Each row comes from the steps of one path. Every step used is in the known rows, and no mark comes twice. Write the path behind each row, first mark first.
Known rows
W/K/E: [-44.9 -19.0  18.0 -18.4 -10.4  28.8  12.5   8.8  11.0   8.8 -10.7 -11.3
  -3.4  -7.1  17.8   9.8  -1.3   6.1   8.7 -14.1  11.0]
P/S/W/K/E/J: [-69.4   3.5  50.2   6.6  -3.7   4.4   4.4  15.0   7.7  18.6 -25.9 -15.3
  11.2   1.0  -6.0  16.0  -8.4  18.2  16.5 -17.2  14.5]
W/J/P: [-24.0   6.9  -2.6  -3.9 -22.0 -27.0   9.2   4.3   6.5   2.0   0.8  10.8
 -13.7   0.3  10.7   4.6  -5.4  -3.9  14.8 -10.3   4.9]
E/S/W/K: [-40.1   6.3  40.6  -6.9   0.5   9.9  27.7   5.5   4.1 -15.0 -20.1  11.1
  10.1 -16.3 -14.3   6.3 -10.5  16.2   8.2 -12.3   4.3]
J/E/S: [-23.9   8.8  -1.9   9.1   8.6  -9.8  14.8  -1.3  -4.8  -7.2 -15.3  -2.1
  20.0 -18.9  -5.4  -2.9 -15.7  16.2   8.3 -14.9  15.3]
W/K/P: [-27.6  -7.3  16.0 -18.3 -10.8  30.7  -6.4  15.3   5.2   5.0 -10.4 -13.0
 -12.8 -16.0 -10.2   3.8  -9.3  -0.8   4.3 -11.0  -6.4]
K/W/J/P/S: [-25.8   6.5   7.8  -6.2 -10.0 -16.6  20.2   6.1   0.6  12.3   2.8  -2.5
  -7.2  10.8  -2.8  13.7   0.9  -4.2  23.8  -6.3   4.0]
S/W/K/E: [-50.6  -9.5  38.2  -7.8 -13.7  24.3  15.7   7.6  13.5   3.0 -16.4   1.5
 -13.9  -9.8  10.8  11.8  -1.4  18.4   9.2 -19.4   4.6]
J/E/S/W: [-29.0  18.8  19.3  19.9   5.2 -12.5  19.3  -2.0  -2.6 -12.7 -21.2   9.1
   8.2 -22.3 -11.0  -0.4 -17.0  27.5  10.6 -21.1   9.6]
W/K: [-26.4 -11.1  22.8 -19.2  -3.8  16.0   8.3  15.4   1.0  -3.2  -7.3  -6.4
  -7.5 -13.5   5.8   2.2  -3.7   9.7   8.4  -7.0   2.7]
E/J: [-20.2   7.7   3.1   4.5   2.5 -15.6   2.4  15.9  -0.5  12.2 -17.1  -8.2
  -0.4  -2.5  10.7   4.2  -5.0  29.1   9.4 -13.1   7.0]
P/K: [-16.3  -4.7   8.6  -8.0   5.2   7.0   6.0  20.2  -6.2   5.6  -5.0 -21.2
  -1.5  -7.4   5.8  11.9 -10.5   1.2  10.2 -18.5  -2.6]
J/E/S/W/K: [-47.6   9.6  38.6   8.7  -4.5   2.6  22.4   0.3   2.0 -15.5 -20.0  12.7
  16.9 -27.1 -16.0  -0.6 -22.7  25.6   6.8 -15.7   8.5]
E/S/W/J/P: [-36.2  23.6  15.5   8.3 -16.1 -33.9  27.2  -3.7   9.3  -9.3 -12.5  28.3
   4.4  -3.2  -8.6   7.6 -11.4   1.2  14.2 -16.8   7.1]
S/W/J: [-25.6   7.4  32.7   1.6 -14.3 -21.4   7.8   9.8   8.5 -10.9  -7.5  11.7
 -29.0  -5.7   6.3  10.4  -2.5  27.9  15.8 -12.6  -6.0]
P/K/E/S/W: [-45.6   3.8  22.1   5.4   0.9  11.8  25.1   3.6   5.6   4.5 -21.4 -11.8
  20.3  -4.9  -3.9  21.9 -12.2   2.6  12.4 -33.7   9.5]
J/W/K/P: [-42.0 -13.2   6.8 -20.6  -2.0  42.0  -6.8   5.1   4.9  -0.1 -16.8 -21.4
  -3.4 -23.0 -17.3  -7.6 -22.7 -10.9  -3.6 -11.1  -2.6]
E/S: [-14.7   4.6   0.8  -5.3  13.2  -4.5  20.3   3.8  -4.5  -5.5 -13.5  -6.0
  12.7  -9.7  -3.3   3.5  -4.2   6.1  11.0 -10.2   8.6]
S/W/K: [-32.0  -0.2  42.8  -8.6  -6.9  10.7  13.0  14.1   3.8  -8.3 -12.8   8.3
 -17.4 -17.3   0.8   3.8  -5.6  22.7   8.8 -11.8  -4.4]
K/P/S/W/J/E: [-41.1  18.3  37.8  17.9 -13.6 -16.4 -17.8   8.9   2.8  -0.9  -8.7  -8.1
 -17.5 -13.8 -27.3  10.2 -22.7  10.0  17.3 -15.9  -5.1]
J/P/K: [-20.4   5.2 -10.1  -2.9  -7.3  -3.9   9.4  14.5  -5.0  12.5  -4.3  -9.6
   4.2  -5.5   3.9   7.9 -14.1 -19.8   7.4 -23.3   2.1]
W/J/E/S: [-36.8   7.3  11.0   7.3  -7.2 -24.5  14.5  -2.5   4.1 -12.9  -7.3   5.7
  17.0 -10.2  -4.7   3.0 -19.6  19.2  12.3  -8.6  14.3]

Which path is each row?
[-58.4   1.8  34.0   2.5 -16.2  -4.1  24.4   3.4  13.9   0.0 -14.9  -4.0
  17.6   3.1  -3.8  28.0 -15.0   6.5  15.2 -28.1   9.7]	P/K/E/S/W/J
[-10.1 -10.4   7.6 -10.2   2.2  22.0  21.8  17.9  -3.1  10.9  -5.5 -18.5
  -4.3  -2.5   7.1  17.2  -1.1  17.2  11.7 -20.6  -5.4]	P/K/W
[-49.2  11.9  -6.7  12.6  -2.2 -19.7   3.6   5.4   3.6  35.1 -18.7 -17.7
  20.3  11.3   4.3  10.6  -5.7 -12.7  16.4 -20.1  22.7]	K/E/J/P/S
[-56.8   5.4  19.9   5.8 -32.9 -12.7  14.4   6.0  15.4  13.8  -8.5   6.1
  -5.1   6.7  10.3  24.1 -13.0  -8.2  12.9 -34.4   3.9]	S/W/J/P/K/E
[-49.9  14.1  32.7   8.8 -11.1  19.3   6.5   1.7   5.9  -8.0 -24.4   7.4
  12.3 -28.9 -32.6   0.8 -27.3  13.4   2.7 -21.2   2.5]	J/E/S/W/K/P
[-34.1  31.0  16.1  22.2   0.9 -35.7   2.0  11.4  -4.7  17.6 -22.1  -0.6
   4.7  -1.5 -12.6   5.6 -10.6   4.3  18.0 -20.3   8.6]	E/J/P/S/W
[-40.0  -1.4  16.1   1.8 -11.0   0.2  30.8   5.2   4.3  -0.4  -6.2  -4.8
  27.5  -1.1 -11.6  18.9 -20.8  23.8  13.7 -20.1   9.4]	P/K/W/J/E/S
[-45.4  20.2  22.0   7.0 -19.2 -26.5  25.9   4.0   6.0  -5.1  -9.7  15.7
  17.8  -1.8 -16.0  17.6 -23.7 -11.2  13.7 -25.9   3.7]	E/S/W/J/P/K
[-33.6   4.2  37.2  -7.5 -15.6  26.5  -2.7  14.6   8.9  -0.7 -17.1   1.2
 -23.5 -21.1 -14.5   4.9  -9.4  11.6   4.9 -18.2 -10.5]	S/W/K/P
[-53.1  -8.3 -10.0   2.5   5.8   9.1   3.9   0.4   7.3  19.7 -29.1 -22.7
  13.6  -3.0  13.8   1.0 -13.1  16.4   2.5 -21.7  18.2]	K/E/J/W
[-28.6   0.4  13.2   4.9 -14.7 -22.9  -1.6   6.4   2.8  -5.8   0.0   1.6
 -12.0 -10.0   9.3   3.1 -14.2  26.7  12.1  -9.6   7.5]	W/J/E
[-33.7  -2.7  28.0 -14.8   2.5  24.3 -10.8  18.2  -1.9   6.6  -8.1 -28.7
  -3.4 -11.4 -25.0   7.9 -11.5 -17.0  11.9  -5.9  -3.2]	W/K/P/S
[-39.8  13.9  21.0   5.6 -24.8 -24.5  12.3  12.0   6.9   2.7  -3.9  11.3
 -10.4  -1.0  -0.1  17.3 -17.9  -3.9  13.3 -26.2  -5.8]	S/W/J/P/K
[-44.7   2.5 -12.8  -0.4  -7.1   6.3  27.3  -1.1   3.9  18.3 -14.9 -11.6
  35.9   0.8  -0.4  14.9 -13.8 -29.4   9.8 -30.2  19.8]	J/P/K/E/S
[-18.8  17.2  26.5   7.3   7.0   3.9 -12.7  14.5  -4.3   5.3 -14.4 -20.1
 -21.0 -13.1 -25.8   9.9  -7.6  -2.5  15.3 -16.8 -10.1]	K/P/S/W
[-14.9  -6.7  13.3 -12.1 -12.4   0.5  20.4   9.2   8.5   1.2  -1.6   2.7
 -23.3   4.5  14.3  13.5   7.7  34.5  16.8  -7.3  -2.6]	K/W/J
[-32.8  13.7  31.4   3.9  -5.8 -23.6  22.7   1.5   7.1 -16.7 -14.8  14.7
  -1.4  -4.8  -7.8  12.8  -6.8  22.7  17.3 -11.8   1.1]	E/S/W/J
[-66.8   8.7  21.6   9.0 -28.5   1.1  15.5   5.9  18.1  23.1 -28.8  14.2
   8.8  -2.1   8.4   7.5  -8.7  14.1   6.5 -28.6  15.9]	S/W/K/E/J/P
[-35.1  11.1  31.8  16.2 -16.1 -26.8   3.6   5.2   6.3 -10.8  -7.8  14.2
 -22.6 -13.8   2.7   5.4 -15.5  38.9  14.2 -16.2   0.0]	S/W/J/E
[-57.4   1.2  -1.9  -3.5 -22.1 -10.5  26.5  -1.0  12.9  13.1  -7.2  -3.3
  33.3  10.9  -1.0  22.6 -17.1 -27.1  12.4 -26.4  20.1]	W/J/P/K/E/S
[-24.9 -11.9  19.2 -14.0 -14.4   7.1  20.0  15.9   4.1   5.8   1.1  -9.3
  -7.8   7.8   8.0  24.0  -4.9  20.0  14.8 -14.3  -7.8]	P/K/W/J
[-14.4  -0.4  -9.2  -6.4  -7.9  12.4  25.7  11.9  -3.6  19.8  -5.5  -5.3
   0.2   0.2   5.6  12.5  -4.6  -3.2  10.6 -26.1  -0.1]	J/P/K/W
[-51.8  -6.0  -1.9  -3.6 -29.2  -7.7  12.7   7.6  12.9  18.7  -0.7  -7.5
   4.4   9.5  14.2  22.4 -11.7 -19.2  12.8 -26.6  10.6]	W/J/P/K/E
[-42.6 -17.5  14.1 -21.8   5.4  27.7   8.2   4.1   1.7  -8.7 -12.7 -15.3
  -1.1 -18.4   0.3  -8.1 -17.5   1.4   1.4  -5.6   4.4]	J/W/K
[-17.0  13.2  -2.5   0.5   7.6 -16.5   4.1   8.6 -10.7   9.7  -3.4 -13.9
  -1.8  -3.7  -3.7   1.9  -4.6 -24.5  17.6  -9.8   7.2]	J/P/S
[-58.7 -11.2  19.0  -6.1 -14.4  14.0   6.9  12.2  12.7  20.8 -22.2 -11.4
  12.5  -1.3  14.4  10.5  -4.6  22.5   6.8 -16.6  17.2]	W/K/E/J
[-38.4   3.8  53.6  -5.8   6.6   6.6   6.4  16.3  -2.8  -6.0 -10.8 -10.1
  -8.1 -11.5 -14.7   7.6  -8.8   6.1  16.8  -7.1  -1.6]	P/S/W/K
[-38.1  -2.0  -1.2   5.9  -4.7  -4.0   4.8   9.6   8.7  23.3 -22.0 -14.4
   6.4   3.3  22.1  11.8   0.3  27.3   9.7 -21.4  16.5]	K/E/J
[-28.4  16.8  16.6   6.7 -24.5 -31.1  12.3   4.0   8.9  -3.3  -5.0  23.9
 -24.9  -2.7   5.3   7.8  -6.8   7.4  13.6 -17.9  -1.1]	S/W/J/P
